Each row was made from one path, in order. Every step used is in the known rows, and no mark comes twice. Write each row's path.
Known rows
m -> a: [ 0.08 -0.15  0.00  0.01 -0.04  0.07  0.02  0.01  0.15  0.22 -0.01 -0.02
 -0.02 -0.16  0.16 -0.31  0.00  0.10 -0.42  0.11  0.07 -0.05 -0.08]
m -> p: [ 0.09  0.11  0.30  0.16 -0.06  0.13 -0.19 -0.03  0.25  0.14  0.07 -0.13
 -0.13 -0.11  0.18 -0.04  0.15 -0.06 -0.07 -0.04  0.18 -0.26  0.04]
t -> q -> a -> m -> p: [ 0.14  0.10  0.26 -0.20 -0.04  0.15 -0.10 -0.15 -0.06  0.01 -0.02 -0.02
 -0.10 -0.06 -0.12  0.22 -0.13  0.06  0.01  0.10 -0.24 -0.08 -0.23]
t -> q -> a -> m -> p -> r: [ 0.23 -0.01  0.16 -0.07 -0.14  0.10 -0.13 -0.24 -0.10  0.01 -0.04  0.01
 -0.13 -0.03 -0.09  0.21 -0.03 -0.03  0.13 -0.11 -0.27  0.00 -0.22]
q -> a -> l -> t: [ 0.10 -0.09 -0.18  0.00 -0.28  0.02 -0.08 -0.10 -0.04 -0.20  0.09  0.20
  0.29  0.14 -0.05 -0.23 -0.01  0.01  0.07  0.06 -0.02  0.18  0.07]
r -> a -> l: [-0.17 -0.27 -0.05  0.32  0.26 -0.06  0.06 -0.08  0.00  0.07 -0.18 -0.02
  0.21  0.00  0.05 -0.31  0.01  0.07 -0.22 -0.21 -0.18 -0.04  0.22]
t -> r -> a -> m: [-0.10 -0.04 -0.33  0.00  0.44 -0.20  0.36  0.45  0.18 -0.16  0.04 -0.11
  0.02 -0.06  0.04 -0.35 -0.10  0.11 -0.19 -0.13  0.10 -0.07  0.13]
r -> t -> q -> a: [-0.46  0.21  0.10 -0.34  0.00  0.06 -0.01 -0.15 -0.29  0.36  0.10 -0.08
 -0.10  0.01 -0.15  0.49 -0.13 -0.14  0.15  0.39 -0.20  0.20  0.02]
t -> q -> a -> m: [-0.13  0.04  0.15 -0.20  0.14  0.10  0.02  0.04 -0.19  0.13  0.11 -0.10
  0.00 -0.05 -0.18 -0.13 -0.30  0.04 -0.10  0.12 -0.21  0.11 -0.16]
l -> t -> q -> a -> m: [ 0.11  0.20 -0.13 -0.18  0.01  0.03 -0.04  0.03 -0.11 -0.14  0.19 -0.02
  0.06  0.08 -0.30 -0.19 -0.20  0.01  0.11  0.13 -0.06  0.09 -0.28]
l -> t -> q -> a: [ 0.02  0.10 -0.12 -0.20 -0.09 -0.04 -0.07 -0.29 -0.18  0.18  0.19 -0.06
  0.02  0.16 -0.15 -0.11 -0.09 -0.17  0.31  0.28  0.03  0.05 -0.04]
q -> a -> m -> p -> r -> t: [-0.04  0.19  0.02 -0.15 -0.38  0.08 -0.11  0.07  0.14 -0.21 -0.13  0.20
 -0.18 -0.04 -0.07  0.43  0.18  0.02  0.07 -0.11 -0.02  0.18 -0.13]
p -> r: [-0.05 -0.04  0.09  0.27  0.00  0.05 -0.10  0.04  0.15  0.29  0.25 -0.19
 -0.01 -0.08  0.12 -0.34  0.08 -0.19 -0.08 -0.20  0.15  0.01  0.12]
q -> a: [-0.18 -0.14  0.03 -0.17 -0.11  0.01  0.00 -0.11  0.07  0.32  0.04  0.00
 -0.01  0.02  0.08 -0.39 -0.06 -0.10  0.01  0.15  0.21  0.13  0.21]
r -> a: [-0.19 -0.15 -0.11  0.14  0.32 -0.14  0.11 -0.09  0.15  0.28 -0.16 -0.12
 -0.03  0.01  0.10 -0.49  0.06 -0.08 -0.05 -0.12  0.20 -0.10  0.20]
t -> r: [-0.10  0.06 -0.01 -0.03  0.14 -0.03  0.15  0.32  0.11  0.15  0.43 -0.26
 -0.01 -0.09  0.17 -0.16 -0.09 -0.06 -0.15  0.13  0.18 -0.07  0.29]
p -> q -> a -> l -> t -> r: [ 0.29 -0.19 -0.34 -0.21 -0.35 -0.21  0.13  0.03 -0.21 -0.54 -0.06  0.26
  0.16  0.19  0.03  0.24 -0.18  0.04  0.19  0.33  0.10  0.24  0.21]
y -> m -> p: [-0.16  0.12  0.38  0.01  0.05  0.15 -0.08  0.18  0.16  0.21  0.07 -0.03
 -0.13 -0.03  0.10 -0.13  0.11  0.03 -0.03 -0.15  0.30 -0.21 -0.05]
p -> q -> a: [-0.04 -0.26  0.08 -0.22 -0.19 -0.13 -0.02 -0.17 -0.06  0.09 -0.29  0.11
 -0.14  0.06  0.12 -0.08 -0.17 -0.10  0.04  0.26  0.36  0.18  0.18]
y -> m: [-0.40  0.05  0.26 -0.01  0.20  0.11  0.02  0.38  0.07  0.36  0.21 -0.10
 -0.01 -0.04  0.05 -0.46 -0.08  0.02 -0.13 -0.12  0.31 -0.02  0.01]
l -> t -> r -> a -> m -> p: [ 0.37  0.17 -0.45  0.02  0.14 -0.21  0.20  0.27  0.36 -0.56 -0.05  0.05
 -0.02  0.06  0.00 -0.10  0.18  0.11  0.13 -0.15  0.24 -0.27 -0.08]

Which path is each row?
[-0.04 -0.13 -0.19  0.28  0.29 -0.12  0.11  0.13  0.19 -0.03 -0.13 -0.03
  0.01 -0.04 -0.01 -0.56  0.06 -0.01 -0.16 -0.43  0.09  0.00 -0.03]	p -> r -> a -> m
[ 0.22 -0.08  0.05 -0.05 -0.30  0.06 -0.12 -0.07  0.23 -0.12 -0.09  0.16
 -0.09 -0.03  0.03 -0.11  0.13  0.00  0.02 -0.21  0.05  0.06 -0.09]	q -> a -> m -> p -> r
[-0.36  0.14 -0.03 -0.24 -0.12  0.01 -0.02 -0.25 -0.34  0.40  0.09 -0.04
 -0.11  0.06 -0.11  0.47 -0.02 -0.23  0.26  0.23 -0.22  0.27  0.03]	p -> r -> t -> q -> a
[-0.01  0.37  0.17  0.17 -0.13  0.17 -0.20  0.34  0.26 -0.24  0.09 -0.01
 -0.17 -0.15 -0.03  0.47  0.21  0.03 -0.15 -0.24 -0.03  0.00 -0.23]	a -> m -> p -> r -> t
[ 0.20 -0.30 -0.01  0.43 -0.02 -0.04 -0.05 -0.33  0.04 -0.08 -0.34  0.09
  0.10  0.02  0.14  0.04  0.30  0.01  0.04 -0.42 -0.20 -0.13  0.15]	m -> p -> r -> a -> l
[ 0.48 -0.12  0.00 -0.02 -0.54 -0.06 -0.20 -0.31 -0.06 -0.52 -0.38  0.37
  0.05  0.17  0.02  0.37  0.07  0.04  0.22  0.14  0.10  0.05 -0.04]	m -> p -> q -> a -> l -> t
[-0.14 -0.13 -0.33 -0.03  0.34 -0.25  0.32  0.14  0.10  0.16  0.04 -0.17
 -0.02  0.01  0.18 -0.31  0.00 -0.06  0.04  0.04  0.22 -0.10  0.38]	t -> r -> a
[ 0.06  0.02 -0.59  0.00  0.21 -0.32  0.28  0.14  0.17 -0.09  0.08 -0.08
  0.06  0.13  0.06 -0.35  0.09 -0.10  0.23  0.04  0.37 -0.13  0.23]	l -> t -> r -> a
[ 0.06 -0.12 -0.32  0.32  0.13 -0.12  0.01 -0.08  0.04 -0.18 -0.10  0.06
  0.28  0.12 -0.06 -0.37  0.12  0.02 -0.02 -0.20 -0.02 -0.05  0.07]	r -> a -> l -> t
[-0.08 -0.25 -0.26  0.13  0.32 -0.15  0.29  0.14 -0.06 -0.07  0.01 -0.05
  0.22  0.01  0.12 -0.12 -0.05  0.10 -0.12 -0.06 -0.17 -0.03  0.37]	t -> r -> a -> l
[-0.17 -0.17  0.09 -0.14  0.04  0.11  0.14  0.24  0.02  0.31 -0.02  0.10
 -0.01 -0.10  0.09 -0.43 -0.01  0.17 -0.36  0.01  0.22  0.00 -0.19]	y -> m -> a
[ 0.30  0.08  0.38  0.12 -0.07  0.07 -0.19  0.22  0.23 -0.41 -0.23  0.01
 -0.20 -0.14  0.08  0.22 -0.05  0.14 -0.25 -0.08  0.20 -0.15 -0.24]	a -> m -> p -> q
[-0.13  0.17  0.08 -0.22 -0.29  0.07 -0.15 -0.42 -0.23  0.25 -0.05  0.02
 -0.23  0.05 -0.05  0.82  0.14 -0.19  0.39  0.20 -0.22  0.10 -0.03]	m -> p -> r -> t -> q -> a
[-0.32  0.36  0.34 -0.04  0.04  0.18 -0.10  0.06 -0.21  0.33  0.14 -0.08
 -0.22 -0.03 -0.10  0.73  0.14 -0.08  0.25 -0.06 -0.13 -0.05 -0.22]	y -> m -> p -> r -> t -> q
[ 0.24 -0.03  0.36  0.09 -0.13 -0.02 -0.19 -0.10  0.16 -0.07 -0.24 -0.03
 -0.25 -0.07  0.22  0.25  0.04 -0.06 -0.03  0.07  0.31 -0.19  0.01]	m -> p -> q
[-0.30  0.21 -0.01 -0.19 -0.04  0.09 -0.01  0.07 -0.26  0.08  0.14  0.00
 -0.07 -0.04 -0.27  0.42 -0.13 -0.03  0.04  0.10 -0.32  0.32 -0.22]	p -> r -> t -> q -> a -> m
[ 0.31 -0.10 -0.13 -0.07  0.16 -0.28  0.23  0.21  0.17 -0.51 -0.43  0.08
 -0.21 -0.04  0.15  0.24 -0.03  0.16 -0.02 -0.03  0.23 -0.20  0.02]	t -> r -> a -> m -> p -> q
[-0.12 -0.17  0.19 -0.05  0.01  0.13 -0.04 -0.28 -0.44  0.23  0.08 -0.03
  0.20  0.01 -0.10  0.13 -0.26  0.02 -0.04  0.18 -0.51  0.14  0.09]	t -> q -> a -> l
[ 0.06 -0.02 -0.22  0.29  0.30 -0.08  0.00 -0.25 -0.26 -0.05 -0.02 -0.08
  0.26  0.15 -0.19 -0.03 -0.02  0.02  0.11 -0.07 -0.34 -0.11 -0.07]	r -> a -> l -> t -> q
[-0.12 -0.23  0.09  0.00 -0.16  0.09 -0.04 -0.10 -0.15  0.08  0.02  0.11
  0.23  0.00  0.03 -0.18 -0.11  0.05 -0.13  0.06 -0.18  0.20  0.23]	q -> a -> l
[ 0.15 -0.07 -0.38 -0.17 -0.23 -0.08  0.15  0.10 -0.10 -0.31  0.25  0.15
  0.30  0.14  0.00 -0.05 -0.07  0.04  0.13  0.20 -0.03  0.19  0.26]	q -> a -> l -> t -> r
[ 0.10  0.18  0.10  0.30  0.10  0.15 -0.18 -0.04 -0.24 -0.08  0.35 -0.18
  0.27  0.03 -0.17  0.10 -0.12  0.00 -0.05  0.02 -0.38 -0.07 -0.16]	a -> l -> t -> q
[-0.04  0.01  0.29  0.11 -0.08  0.11 -0.11  0.10  0.14  0.23  0.06  0.01
 -0.12 -0.01  0.13 -0.11  0.23 -0.07  0.09 -0.33  0.28 -0.14 -0.04]	y -> m -> p -> r
[-0.13  0.38  0.20 -0.33 -0.08  0.17 -0.10 -0.02 -0.10 -0.07 -0.03  0.03
 -0.19 -0.07 -0.21  0.75 -0.05  0.08  0.07  0.22 -0.30  0.05 -0.29]	r -> t -> q -> a -> m -> p
[ 0.10 -0.01  0.02  0.16  0.23 -0.04  0.02  0.07  0.34 -0.17 -0.28  0.02
 -0.09 -0.09  0.03 -0.24  0.16  0.12 -0.14 -0.30  0.10 -0.25 -0.09]	r -> a -> m -> p
[ 0.35 -0.02 -0.09  0.16 -0.05  0.14 -0.07 -0.15 -0.29 -0.11  0.13  0.02
  0.26 -0.04 -0.14  0.15 -0.08  0.17 -0.25  0.16 -0.47 -0.05 -0.35]	m -> a -> l -> t -> q
